Each row was made from one path, in order. Every step used is in the known rows, and no mark comes twice. Write each row's path.
Known rows:
R-K-T: [ 0.00  2.97 -4.61  0.04  0.60  0.50  0.13 -0.06  0.33 -1.42  0.87  0.10
 -0.24 -1.84  0.61  3.91 -0.83  0.61 -0.89 -0.32]
Z-R-F: [ 1.88  1.98 -2.74  0.25  0.18  0.63 -1.12 -1.24 -0.43  0.13  2.05  0.58
  0.54  3.35 -0.18 -2.05 -0.22  0.46 -0.86 -0.45]
K-R-V-T: [-0.90  5.30 -5.67 -0.18  1.14 -0.60 -0.28  2.43 -1.22  0.04 -0.01 -0.65
 -0.24 -0.33 -0.17 -1.14 -0.49  0.67 -1.44  1.50]
A-R-F-T: [ 0.34  1.27 -2.62  0.70  0.52 -1.72  0.28  2.59 -0.61 -0.39  1.84 -0.61
  0.22  1.91 -0.33 -1.15 -0.54  0.07 -1.18 -0.35]
V-R-K-T-Z: [-0.26  3.96 -7.42  1.18  0.95  0.20  0.00  0.78  0.81 -1.27  0.67 -0.75
 -0.32 -3.19  0.36  0.53 -0.19  1.49 -1.14  2.03]
A-R: [ 0.93 -0.40  1.09 -0.63  1.15 -1.43  1.07 -0.97 -0.80 -0.60 -0.77 -0.84
  1.19 -0.02  0.37 -0.04 -0.37  0.56 -0.10 -0.15]
A-R-V: [ 1.09 -1.57 -1.63 -0.26  1.12 -0.24 -0.04  0.03 -2.52  1.24  0.12 -1.02
  0.52 -1.07 -0.85 -0.37 -0.49 -0.10 -0.88  4.63]
V-T: [-1.07  5.54 -2.10 -0.06  0.67 -1.42 -0.03  0.54 -0.43 -0.99 -0.42 -0.51
  0.05  1.87  0.22 -0.71  0.02  1.59  0.07 -0.48]
Z-R-F-T-V: [ 0.68  0.78 -1.60  0.83 -0.32 -0.86 -0.77  1.96  2.47  0.48  1.85  0.54
 -0.53  4.61 -1.66 -2.36 -0.42 -0.21 -0.95  0.88]
Z-T-K-R: [ 0.84  3.57 -6.25 -0.14  1.85 -0.40  0.22  1.82  1.69 -1.30 -0.32  0.95
  0.06 -1.55  0.53 -2.57 -0.79 -0.18 -0.59 -5.13]
R-K-T-Z: [ 0.04  2.52 -6.58  1.22  0.45  0.67  0.08  0.88  0.73 -1.03  0.99  0.20
 -0.56 -3.77  0.00  0.39 -0.71  0.66 -0.83  2.97]
T-V-R-K: [ 0.83  3.61 -2.97  0.32  1.34  0.17 -0.98 -0.11  1.34 -1.08  0.77 -1.59
  0.36  0.29 -0.40 -1.44  0.08  2.52 -1.22 -0.56]
F-T-V-R-Z: [-0.61  2.02 -3.99  1.44  0.35 -0.30 -0.59  2.81  1.36  0.85  0.51 -1.20
 -0.48  3.18 -0.31 -1.78  0.66  0.86 -1.33  6.81]
R-F: [ 0.91  1.05 -2.27  0.36  0.62  0.54 -0.76  0.27 -0.54 -0.33  2.28 -0.16
 -0.02 -0.17 -0.77 -1.85 -0.13  0.17 -1.03  0.20]
A-R-F: [ 1.70  0.62 -1.36 -0.19  1.56 -0.59  0.10 -0.51 -1.18 -0.76  1.66 -0.82
  0.95 -0.15 -0.51 -2.00 -0.44  0.59 -1.11  0.02]
V-T-Z-R: [ 0.46  4.86 -4.24  0.83 -0.12 -0.61 -0.45 -0.82  0.29 -0.05 -0.37  0.67
  0.43  3.73  0.50 -2.86 -0.13  1.55  0.17  1.55]
F-T-K-R: [-0.20  3.14 -6.61  0.38  2.10 -0.78  0.70  4.12  2.36 -1.20  0.15 -0.04
 -0.33  1.16  0.41 -1.38 -0.87 -0.75 -1.47 -5.06]
F-T: [-0.95  0.78 -1.53  0.84 -0.74 -1.23  0.26  2.94  0.35  0.22  0.52  0.07
 -0.53  2.03  0.05  0.42 -0.19 -0.37 -0.29 -0.33]
K-T: [-0.87  1.36 -2.64 -0.35  0.19 -0.33  0.72  0.13  0.58 -0.70 -0.01  0.26
 -0.43 -1.00  0.58  4.60 -0.34 -0.47 -0.37 -0.26]
K-R: [-0.13  1.22 -2.47 -0.47  0.45  0.20  0.74  1.90  1.05 -0.53 -0.30  0.29
  0.09 -2.05  0.78 -0.15 -0.56 -0.80 -1.35 -2.90]
Z-T-V-R: [ 0.01  2.90 -1.23 -0.20  0.41 -1.48 -0.63 -0.32  1.65 -0.19 -0.58 -0.78
  0.19  0.29 -0.28 -1.74  0.87  1.74 -0.04 -0.92]

Write each row's path:
[ 0.63  4.30 -3.92  0.39  1.23  0.31 -0.83 -0.37 -0.22 -1.22  0.66 -1.70
  0.60 -0.22  0.58 -0.56  0.17  2.65 -1.09 -1.52]  V-R-K
[-0.40  1.97 -0.59 -0.14  1.09 -1.19 -0.31  0.16  2.15 -0.25 -0.45 -1.73
  0.13  1.73 -0.50 -0.82  0.90  1.43 -0.72 -0.69]  T-V-R
[-0.03  5.06 -8.24  1.02  2.30  0.52 -0.06  3.30  1.00 -0.67  0.24 -0.09
 -0.27  1.58  0.45 -3.09 -0.55  0.28 -1.63  3.46]  V-T-K-R-Z
[-0.24  1.43 -5.52  2.11 -0.19 -0.34 -0.34  3.49  0.39  0.10  2.18  0.06
 -0.83 -0.78 -0.94 -3.62 -0.29 -0.02 -1.03  3.01]  R-F-T-Z
[-0.35  2.31 -4.08  1.03  0.65  0.53 -0.54  1.09 -0.39  0.57  0.14 -1.27
  0.07  1.57  0.68 -1.13  0.85  1.21 -1.10  6.09]  V-R-Z
[-0.55  2.94 -6.46  2.02  0.29 -0.82 -0.41  3.37  0.47 -0.14  1.86 -0.96
 -0.60 -0.18 -0.54 -3.54  0.24  0.82 -1.31  2.03]  V-R-F-T-Z
[ 1.26 -0.19 -4.72  0.90 -0.22  1.13 -1.28 -0.17 -1.45  2.20  0.66  0.45
 -0.13  1.00 -0.88 -2.28 -0.30 -0.10 -0.71  6.18]  T-Z-R-V
[ 0.10  0.15 -1.33  0.88 -0.02 -0.93 -0.57  2.94  2.40  0.21  2.02  0.09
 -0.86  2.40 -2.01 -2.28 -0.37 -0.40 -1.08  1.24]  R-F-T-V
[ 0.49  2.13 -7.15  1.07  1.91  1.22 -0.02  2.98  1.23 -0.16  0.45  0.19
 -0.30  0.65  0.33 -2.68 -0.55 -0.48 -1.66  3.64]  T-K-R-Z
[ 0.04  0.80 -2.57  0.65  0.16 -0.84 -0.18  3.92  2.97 -0.06  1.88  0.21
 -0.80  1.31 -1.60 -2.40 -0.64 -0.82 -1.75 -0.19]  K-R-F-T-V
[-0.34 -0.02 -0.66 -0.27  0.31 -0.59  0.36  0.53  2.94 -0.35  0.13  0.39
 -0.74  0.05 -1.09  2.24 -0.39 -0.58 -0.52  1.17]  K-T-V
[ 0.44  3.27 -4.21  0.80 -0.53 -0.12 -0.95  0.11 -1.02  0.56 -0.10  0.47
  0.09 -0.95  0.86 -2.19  0.62  1.46  0.22  4.53]  V-R-Z-T
[-0.86  4.55 -4.02  0.14  0.83 -0.74 -0.76  1.20 -1.90  0.38  0.18 -0.85
 -0.29  1.03 -0.66 -1.02 -0.13  1.16 -0.57  3.30]  R-V-T
[ 1.29  4.87 -5.63  1.03  0.56  0.03 -1.14 -0.36 -0.28 -0.34  2.00  0.39
  0.32  2.84 -0.42 -4.19 -0.24  1.42 -0.90  1.34]  V-T-Z-R-F
[ 1.41  1.29 -2.45  0.52 -0.45 -0.44 -0.14 -0.34 -1.57  0.48 -0.25  1.16
  0.56 -1.65  0.58 -2.46 -0.27  0.78  0.51  5.60]  A-R-Z-T
[ 2.06  3.00 -2.95  0.43  0.03  1.16 -1.08 -1.76 -0.18 -0.44  0.88  0.54
  0.78  2.39  0.55 -0.94 -0.73  1.67 -0.47 -0.56]  Z-R-K
[-0.12  2.48 -5.10  1.00  2.01 -1.24 -0.07  2.74  1.60 -0.87  0.53 -0.39
 -0.54  4.02 -0.49 -1.57 -0.40  0.10 -0.12 -2.80]  F-T-K
[ 0.37  1.30 -2.30  0.03  0.65  0.08 -0.14  0.39  2.73 -0.87  0.86  0.22
 -0.60 -0.65 -1.09  1.79 -0.80  0.29 -0.90  1.17]  R-K-T-V
[-0.32  2.34 -4.95  0.85  0.05 -0.66  0.10  4.40  0.53 -0.38  2.19  0.10
 -0.49  0.63 -0.05 -1.16 -0.65 -0.78 -1.97 -2.00]  K-R-F-T
[ 0.48  3.10 -6.54  1.27  2.47 -0.91 -0.60  2.96  1.23 -1.07  2.01 -0.51
 -0.56  3.95 -1.01 -2.77 -0.49  0.18 -0.79 -2.66]  R-F-T-K
[ 0.20  3.20 -4.08  0.03  1.62 -0.58 -0.65  0.50  1.44 -0.88  1.90 -1.40
 -0.14  0.73 -0.88 -0.23  0.42  1.03 -1.77 -0.59]  K-T-V-R-F
[ 1.30  3.13 -6.36  1.11  1.69  0.15 -0.94  0.58  0.47 -0.38  0.32  0.90
 -0.27  1.11 -0.29 -3.84 -0.27  0.73  0.56  2.04]  R-Z-T-K
